Each row comes from the steps of one path. Every step used is in the known rows, and no mark comes twice. Write the path behind each row, first mark first.
In the rows, zero is written as 128.
Known rows
moro, fezer, muso, ralu: [142 177 133 143 164  49 110 112 168 129 134 143 113 136 124 157 120 142
 149 169  77 139 158 142  39 146 106 143 132 143 103 135 133 125 103 136
 130 162 132 130  83 116 116 151]
fezer, moro, pakez: [126 104 135  93 137 106 137 130 133 173 102 141 146  80 122  89 146 139
 131 134  82 102 150  85 124 120 117 138 107 129 149 180 118 114 100 144
  87 145 170 149 104 118 120 109]
nibol, pakez, moro, fezer: [ 84 116 126 127 126 138 112 180 139  96 144 140  84  56 106 148 120 147
  94 162 116 104 118 126 101 154 171  68 153 159 128 143 110  96  98  95
 122 132 122 109 150 111 131 164]
sesabek, zusot, muso, ralu, fezer, moro: [172 135 112 151 147 137  90 106 131 197 155 137 187 124 113  86 137 179
 189 130  82 131 233 100 108 102 115 133  80 157 154 131 126  89 101 142
  76 207 156 172 105 120 137  62]
ralu, muso, zusot: [147 118 181 128 125 117  84 143 117 138  85 161 126 107 140 107  94 183
 141 111  96 157 152 107 108 160 172 130 170 141 123 101 137  94 118 141
 139 121 118 144 139 122 103  86]
pakez, moro, fezer, ralu, muso, zusot: [155 129 215 127 142 118  93 191 140  66  91 193 100  40 105 139 111 175
 106 163 118 153 149 127  85 183 173  82 182 188  84 132 147  68  90 114
 136  89  86 111 167 114  97  84]
moro, pakez, rato, nibol: [ 79 152 136  97  98 145 153 157 110 205 125 137 111 113 168  79 141  88
  90 147 138  79 120  69 139 127 159 108 169 133 115 175 116 141 154 127
 101 207 176 152 150 113 113 108]
sesabek, zusot: [125 151 120 154 125 181 135 127 110 148 144 157 125 149 124 168 122 152
 162 106 119 117 133 131 135 113 107 125 125 135 144 116 122 131 140 122
 147 146 136 142 154 118 140  96]
sesabek, zusot, muso: [124 128 107 182 104 162 120 122  99 165 130 138 140 161 113 133 143 150
 168 124 142 143 149  96 150 105 137 124 119 156 143  91 125 111 101 128
 126 161 103 134 169 116 146  66]
nibol, pakez, moro, fezer, muso, zusot: [108 115 157 133 149  80  76 180 174 120 116 148  72  94 134 140 108 162
 104 137  70 116 139 146  53 154 147  98 206 186 103 139 110 102  90 107
 138 126 124 124 141  93  97 137]
sesabek, zusot, muso, ralu: [150 155 116 192 129 137 121  86 111 172 151 130 140 141 122 128 134 162
 195 147 125 126 186  73 113  92 115 137 121 160 133  99 132 105 106 125
 101 206 129 152 147 128 119  69]
nibol, pakez, moro, fezer, ralu, muso: [118  97 201 117 134  70 111 201  99  81 120 176  71  37  98 150 110 143
 110 170 122 136 139 111 145 177 210  46 163 182 122 136 122  63 101 117
 143 109  98  91 139 104 120 120]
moro, fezer, nibol, pakez, rato: [ 65  85 137 106 122  67 109 181  85 138 180 109  90  78 137 110 161 150
 117 137  92 119 104 145 136 178 187 102 176 143 137 189  94 132 120 120
 176 140 171 133 110  70 138 157]
moro, fezer: [114 160 112 119 128 136 127 154 137  99 141 147 127 106  96 143 135 126
 127 159 111 148 125 150 106 158 138 108 119 135 123 137 141 128 100 127
 148 126  96 119 129 119 154 144]
ralu, muso, fezer, nibol, pakez, moro: [ 78  69 162 111 145  25  89 191  66 117 101 154  73 141 136 189 141 149
 116 125 104 119 124 148 153 145 198  94 141 158 134 118 107  76 100  90
  97 126 178 156 128  93  89 108]
pakez, rato, nibol: [104 163 130 102  90 154 154 162 137 168 145 120 114 140 161 113 147 108
  74 140 154 107 106  97 116 118 176 113 181 138 124 150 112 136 161 129
 123 192 171 141 164 126 104 124]
fezer, ralu, muso, zusot: [175 110 232 104 156 105 105 163 128 110  89 178 129  61 130 101 104 156
 153 116 121 164 153 107 128 149 163 109 177 161 114 126 150  80 114 139
 147 100 101 120 135 122 110  62]
moro, fezer, ralu, muso, zusot: [161 145 207 101 150 111  98 189 131  68 106 193 123  47  93 114 111 159
 152 157 112 182 148 126 105 191 174  88 159 167 104 132 169  84  98 144
 170  91  69 102 142 107 131  89]
ralu, muso, fezer, moro, pakez: [125 139 152  80 127  65 120 159  95 144  67 178 128 107 111 127 149 148
 149 142  74 135 164 108 136 131 142 125  84 140 156 160 153  92  82 135
  66 161 169 164  84 108 114  76]
sesabek, zusot, muso, ralu, fezer: [147 147 110 179 144 151  84 106 114 183 179 137 152 167 115 107 125 155
 203 142 114 126 220 104 124 120 112 126  92 157 130 110 128 107 120 128
  98 202 128 162 126 122 159  57]
zusot, sesabek: [ 98 131 103 152  86 125 122 140  94 144 117 106 123 160 122 135 135 120
 142 159 136 112 152 107 147 112 147 148 100 107 112 110 124 137  95 137
 138 115 132 142 114 135 121 130]
pakez, rato: [114 127 135 120 107 108 138 139 113 148 148 107 117 120 159 113 149 139
  98 144 126 113 146 116 127 134 157 129 160 130 118 159 115 133 167 134
 107 153 159 143 132 114 114 120]
muso, fezer: [121 162 114 104 136 117 128 144 133 111 131 138 126 162 112 160 157 112
 138 135 117 134 129 164 115 121 113 130  89 135 130 132 168 120 102 110
  95 136 137 153 113 128 123 105]
muso, zusot: [154 124 155 117 135 149  94 135 155 122 116 139 145  94 142 100 127 154
 140 105 117 136 131 124  87 147 132 136 161 146 116 135 145 122 117 121
 138 125 124 146 142 123 108 106]
muso, fezer, moro: [152 145 128  78 135 114 133 154 150 121 109 140 153 125 111 148 174 137
 126 121  92 139 142 153  93 103 128 139  79 133 155 157 155 106  99 117
  76 135 162 163  99 134 110 116]
fezer, ralu: [154 122 171 109 152 110 143 143 126 106 145 144 134  85 114 125 134 100
 134 135 141 132 137 133 148 115 115 117 120 156 119 145 138 118 118 129
 136  95 107 104 119 132 133 114]
fezer, moro, pakez, rato: [114 102 139 103 105  93 149 128 120 192 125 111 135  63 150  66 162 152
 107 142  86  92 166  80 127 134 137 138 137 133 132 223 107 122 136 148
  66 178 200 167 112 103 117 100]
zusot, muso, ralu, fezer, nibol, pakez: [118  43 143 119 175  39  55 127 104 170 186 102 147 128 136  66 144 135
 202 116 102 122 186 107 146 144 148 122 114 155 141 142 104  94  87 121
 122 153 158 149  79 103 143 120]
moro, fezer, muso: [111 160 116 136 139  58 117 154 161 118 137 139 104 151 107 156 124 128
 128 158  93 158 131 173  84 133 123 129 138 137 113 132 126 137 109 141
 147 114 109 118 103 111 134 143]
ralu, muso, fezer, moro, pakez, nibol: [113 143 148  67 126 102 101 161 107 153  97 183 137 147 131 144 161 136
 128 158  94 123 145 104  85  92 126 129  60 149 146 132 158  91  95 126
  37 172 151 163  88 116 120  61]
ralu, fezer, moro, pakez: [121 103 123  78 152 105  92 135 133 178 131 142 157 111 122  63 131 138
 144 127  78 112 184 124 141 140 102 124  77 125 153 191 116 129 118 146
  85 141 179 162  82 113 151 101]
rato, pakez, moro, fezer, muso: [113 153 146 159 139  51 119 123 158 101  95 159  71 186 113 204 127 142
  73 169 112 118 157 163  96 121 138 126 118 150  62 157  88 129 119 123
 115  90 130 102 126 105  96 148]
fezer, muso, ralu: [153 157 142 146 177  27 120  88 151 156 121 126 118 154 153 144 122 137
 156 139  91 116 172 127  65 109  92 163 137 137 108 124 121 129 132 140
 100 167 152 141  80 125  98 124]
nibol, pakez, moro: [104  77 143 131 132 117 120 153 112 127 120 123  87  86 139 136 117 141
  92 135 122  83 123 101 117 129 161  94 167 158 132 130  98  95 139  99
 101 138 142 123 148 119 103 137]
nibol, pakez: [110  87 151 122 136 123 120 138 108 135 151 121 107  98 133 106 116 134
 144 118 121 111 127 111 145 132 153 103 155 131 155 128 111 113 118 121
 136 144 140 114 118 119 136 139]

Which path is each row?
[109 126 129 132 132  85  43 156 148 162 121 119 120 219 136  96 112 144
 163 137  77 126 196 164 103 132 126 158 129 151  91 125 125 155  92 152
 147  95 156 157 101 113 122  92]
ralu, fezer, muso, zusot, sesabek
[ 89  79 161  89 150  30  86 185  55 131 122 153  94 145 129 166 153 136
 164 107  94 138 117 150 169 147 186 103 130 140 160 123 121  98  99 116
 138 120 165 151  97  90 115 113]
ralu, muso, fezer, nibol, pakez
[109 139 128  82 124  79 142 152 113 166 128 120 128  85 141  99 186 144
 106 151  77  94 161 109 128 120 130 145 107 141 138 220 139 117 109 123
  31 175 207 188  97 104 108  85]
muso, fezer, moro, pakez, rato
[ 99 143 142  95 124 159 127 172 129 167 140 145 103 113 143 110 116  92
 109 124 144 100  87  87 132 121 173  75 173 131 154 115 111 113 120 118
 157 184 147 122 148 124 120 148]
rato, nibol, pakez
[ 81 114 130 152 134  53 103 172 150 116 137 134  64 112 126 167 116 138
  94 156  83 103 127 148  80 145 156  92 171 171 112 139  92 105 105 109
 117 129 123 111 121  99 111 158]
nibol, pakez, moro, fezer, muso
[154 123 119 157 132  96 106  98 130 147 128 107 150 111 120  98 128 131
 173 163 124 127 175  68 116 112 138 140 112 141 115 110 134  90 101 124
  84 179 111 135 114 139 107 103]
zusot, muso, ralu
[ 78 165 132 106 110 177 124 218 152 127 128 169  79  97 116 151 121 104
  65 166 141 101  80  99  92 153 197  53 170 160 134 125 108  90 101  91
 137 180 132 121 172 121 102 170]
rato, nibol, pakez, moro, fezer
[112 172 129 145 121  94  71 169 148 124 114 129 102 165 115 132 115 142
 147 171  77 135 153 148  56 145 140 149 144 147  85 118 134 143  49 150
 175  93 117 140 116 114 116 119]
moro, fezer, muso, zusot, sesabek
[124 155 139 108 121  88 108 166  95 107  93 162 113 161 112 173 131 134
 139 142 114 154 143 146 138 135 163 117 114 130 132 104 156  97 109 123
 102 141 128 146 113 119 116  85]
ralu, muso, fezer
[142 154 161 108 150 121 145 167 134  70 146 163 123  77  83 133 143  99
 127 165 129 151 123 147 129 152 132  91 117 155 119 155 155 118  91 130
 160  91  88  96 128 129 152 127]
moro, fezer, ralu
[ 82  55 159 101 133  54 119 159  81 170 179  95 100  91 163 102 165 142
 119 103 108  98 118 129 162 141 176 126 188 134 143 182  84 127 149 121
 148 144 193 147 113  81 116 130]
fezer, nibol, pakez, rato
[118 144 123  77 143 105 131 151 129 145 100 141 142  98 110 117 169 131
 139 139  81 112 150 129 124 116 106 133  75 139 153 186 157 114  73 125
  49 154 176 171  84 120 120  98]
muso, fezer, moro, pakez
[ 85  57 133  87 162  74  72 151  95 155 177 118 128 137 128 100 133 129
 157  93  99 119 140 169 170 159 142 107 123 130 152 159  91 130 122 123
 172 111 178 148  97  87 160 138]
ralu, fezer, nibol, pakez
[120 124 158 143  91 122  71 157  87 142  78 154 117 138 133 106  89 175
 157 148 107 135 174  79 121 143 194 130 154 134 109  87 138 110  85 147
 145 112 121 142 139 118 103  89]
ralu, muso, zusot, sesabek
[101 142 144  71 107 143 158 165 131 214 124 136 129  87 152  69 163 115
  75 147 107  82 132  50 118 113 163 122 146 139 132 208 103 124 142 129
  85 216 209 164 134 124  99 108]
fezer, moro, pakez, rato, nibol
[129 106 141  97 163  90 108 112 134 207 153 110 148  72 163  42 152 171
 144 167  61  80 242  79  95 130 114 150 111 131 127 232 112 119 153 151
  52 228 231 190  68 100 113  80]
muso, ralu, fezer, moro, pakez, rato
[ 90  49 148 127 147  65 105 144 101 130 130 116  88 114 151 148 145 135
 102 112 120  92 108 135 145 139 164 112 159 156 126 144  80 117 119  90
 129 114 179 139 139 100 104 152]
fezer, nibol, pakez, moro
[130 144 160 128 142 125 135 176 149  62 128 159 105  65  93 162 138 115
  86 184 134 127 136 149 114 146 138  88 128 176  89 148 131 110 100 105
 119  82  94 106 147 130 124 125]
pakez, moro, fezer, ralu
[103 147 119 156 127  67 114 167 169 106 119 142  85 145 116 186 126 131
  85 170  97 127 132 167  62 141 128 119 142 166  84 137 104 122 109 116
 102 113 113 118 121 105 109 145]
pakez, moro, fezer, muso
[139 106 136 111 189  65  71 115 125 145 155 126 147 149 144 112 135 137
 179 115  93 119 180 169 109 147 104 146  88 130 115 155 111 137 130 119
 140 145 176 170  70 114 130 127]
muso, ralu, fezer, nibol
[120 136 143 158 171  38 105 141 155 128 139 134  64 103 137 161 117 155
 117 178  75  94 162 119  34 146 139 113 165 171 106 142  99  97 101 106
 100 171 151 125 105 117  92 154]
nibol, pakez, moro, fezer, muso, ralu
[116 113 130  81 132 145 117 119 146 158 118 147 150 114 141 108 162 123
 113 151 108  98 136  82  72  90  95 137  79 137 139 158 131 111 103 129
  68 159 153 151 105 120 132 103]
fezer, moro, pakez, nibol
[118 134 146 116 137 155 119  91 134 124 135 156 132 201 145 172 150 107
  99 147 159 109 145 133  89  82 115 132  93 135  94 124 113 136 133 129
 123 118 122 108 120 129 127 130]
rato, pakez, nibol
[176 139 136  93 180  97  91 116 164 156 152 126 171  94 128  88 135 163
 151 144  69 122 208 125  63 126 114 145  90 127 147 166 138 107 129 140
  93 180 189 169  64 136 122 118]
muso, ralu, fezer, moro
[117 106 177 107 151 106 127 197 129  75 155 149  80  33  91 144 132 113
  95 175 133 106 125 133 129 160 165  60 159 182 116 160 123  90  89 104
 131  95 110  92 148 114 128 130]
nibol, pakez, moro, fezer, ralu
[ 95 125 147 114 114 160 128 185 140 148 122 146  83 110 150 128 112 102
  61 132 150  72  89  82 116 109 188  71 188 154 137 116  96  94 123  86
 112 171 168 127 171 130  92 154]
rato, nibol, pakez, moro
[154 150 164  89 156 121 153 161 121  84 137 146 126 127 105 148 165  79
 138 141 135 137 131 168 154 114 106 124  89 158 118 146 176 115  97 120
 113  99 117 127 117 133 129  93]
muso, fezer, ralu
[124 131 136 138 102 153  95 149 123 144  98 112 133 140 131 101 124 146
 153 145 119 117 154 102 113 137 142 147 138 138  97 114 141 140  74 137
 154 112 133 148 138 134 112 105]
muso, zusot, sesabek
[154 144 151  83 126  59 120 165 117 128  92 164 132 133 103 146 145 154
 128 131  93 155 146 144 111 117 164 130  88 132 160 134 152  87 100 132
  70 149 156 156  92 129  94  88]
ralu, muso, fezer, moro
[ 92 132 137  49 114 134 118 172 146 225 154 133 149 110 155  45 152 112
  85 139 100  86 168  83 131 124 148 105 128 131 137 220 100 133 147 146
  83 219 214 178 119 100 128  98]
ralu, fezer, moro, pakez, rato, nibol
[173  95 122 116 153  81  77 118 162 170 152 105 183 115 113  65 137 157
 163 152  91 141 225  91  87 114 136 136  77 151 139 148 127  83  90 137
  58 184 151 158  76 124 125  94]
zusot, muso, ralu, fezer, moro
[ 88 121 116 111 136 150 116 118 119 153 137 152 131 157 148 119 145  98
 123 151 132  97 125  90  96  98  85 121 101 144 118 128 130 132 115 123
  90 148 116 140 125 124 146 100]
moro, pakez, nibol
[144  93 127 112 158  77  76 102 137 192 131 117 177  84 117  27 137 146
 177 166  73 113 233  62 114 129 105 133  69 145 136 177 129  86  71 141
  38 205 162 171  72 119 134  77]
zusot, muso, ralu, fezer, moro, pakez
[103 163 121 156 106 113  76 170 163 113  86 129  86 143 131 165 115 155
 109 193  78 110 154 141  46 136 151 136 163 171  56 117 121 132  65 118
 130  81 129 136 137 116  87 120]
pakez, moro, fezer, muso, zusot, sesabek
[ 85  30 137 115 164  78  61 155 108 138 158 134 108 134 142 128 129 134
 123 109 100  94 153 164 158 141 152  98 133 152 124 155  74 125 134  94
 133 106 184 147 122 102 127 140]
ralu, fezer, nibol, pakez, moro
[145 142 191 114 131  98 121 177 105  75 126 191 115  73  77 141 116 125
 141 173 123 174 145 139 147 162 173  83 130 151 124 134 156  92 104 141
 164  95  80  96 125 115 146 103]
moro, fezer, ralu, muso
[140 171 156 164 168  50 115  82 172 105  98 159  81 149 123 201 120 156
  91 201  91  99 192 137  32 110 126 152 118 155  57 163  99 120 125 125
  88 143 154 113  94 113  79 164]
rato, pakez, moro, fezer, muso, ralu
[100  59 145 108 153  69 113 147  92 148 146 118 111 114 141 123 140 124
 147 100 116 107 108 138 157 138 154 113 147 138 153 149  94 126 118 112
 169 111 164 130 109 101 133 147]
fezer, nibol, pakez
[151 159 148 148 124 151 148 172  91 110 151 154 135 157  84 161 180 102
 182 145 145 147 153 138 173  93 119 115  86 186 130 117 172  96  72 105
  93 131  90 134 159 127 141  41]
sesabek, zusot, muso, fezer, ralu
[150 140 133 119 174 118  86 105 141 146 164 133 145 144 141 102 119 134
 159 141  93 123 194 129  84 142 104 138 105 126 114 140 134 118 135 136
 115 170 164 155  88 122 136 117]
muso, ralu, fezer
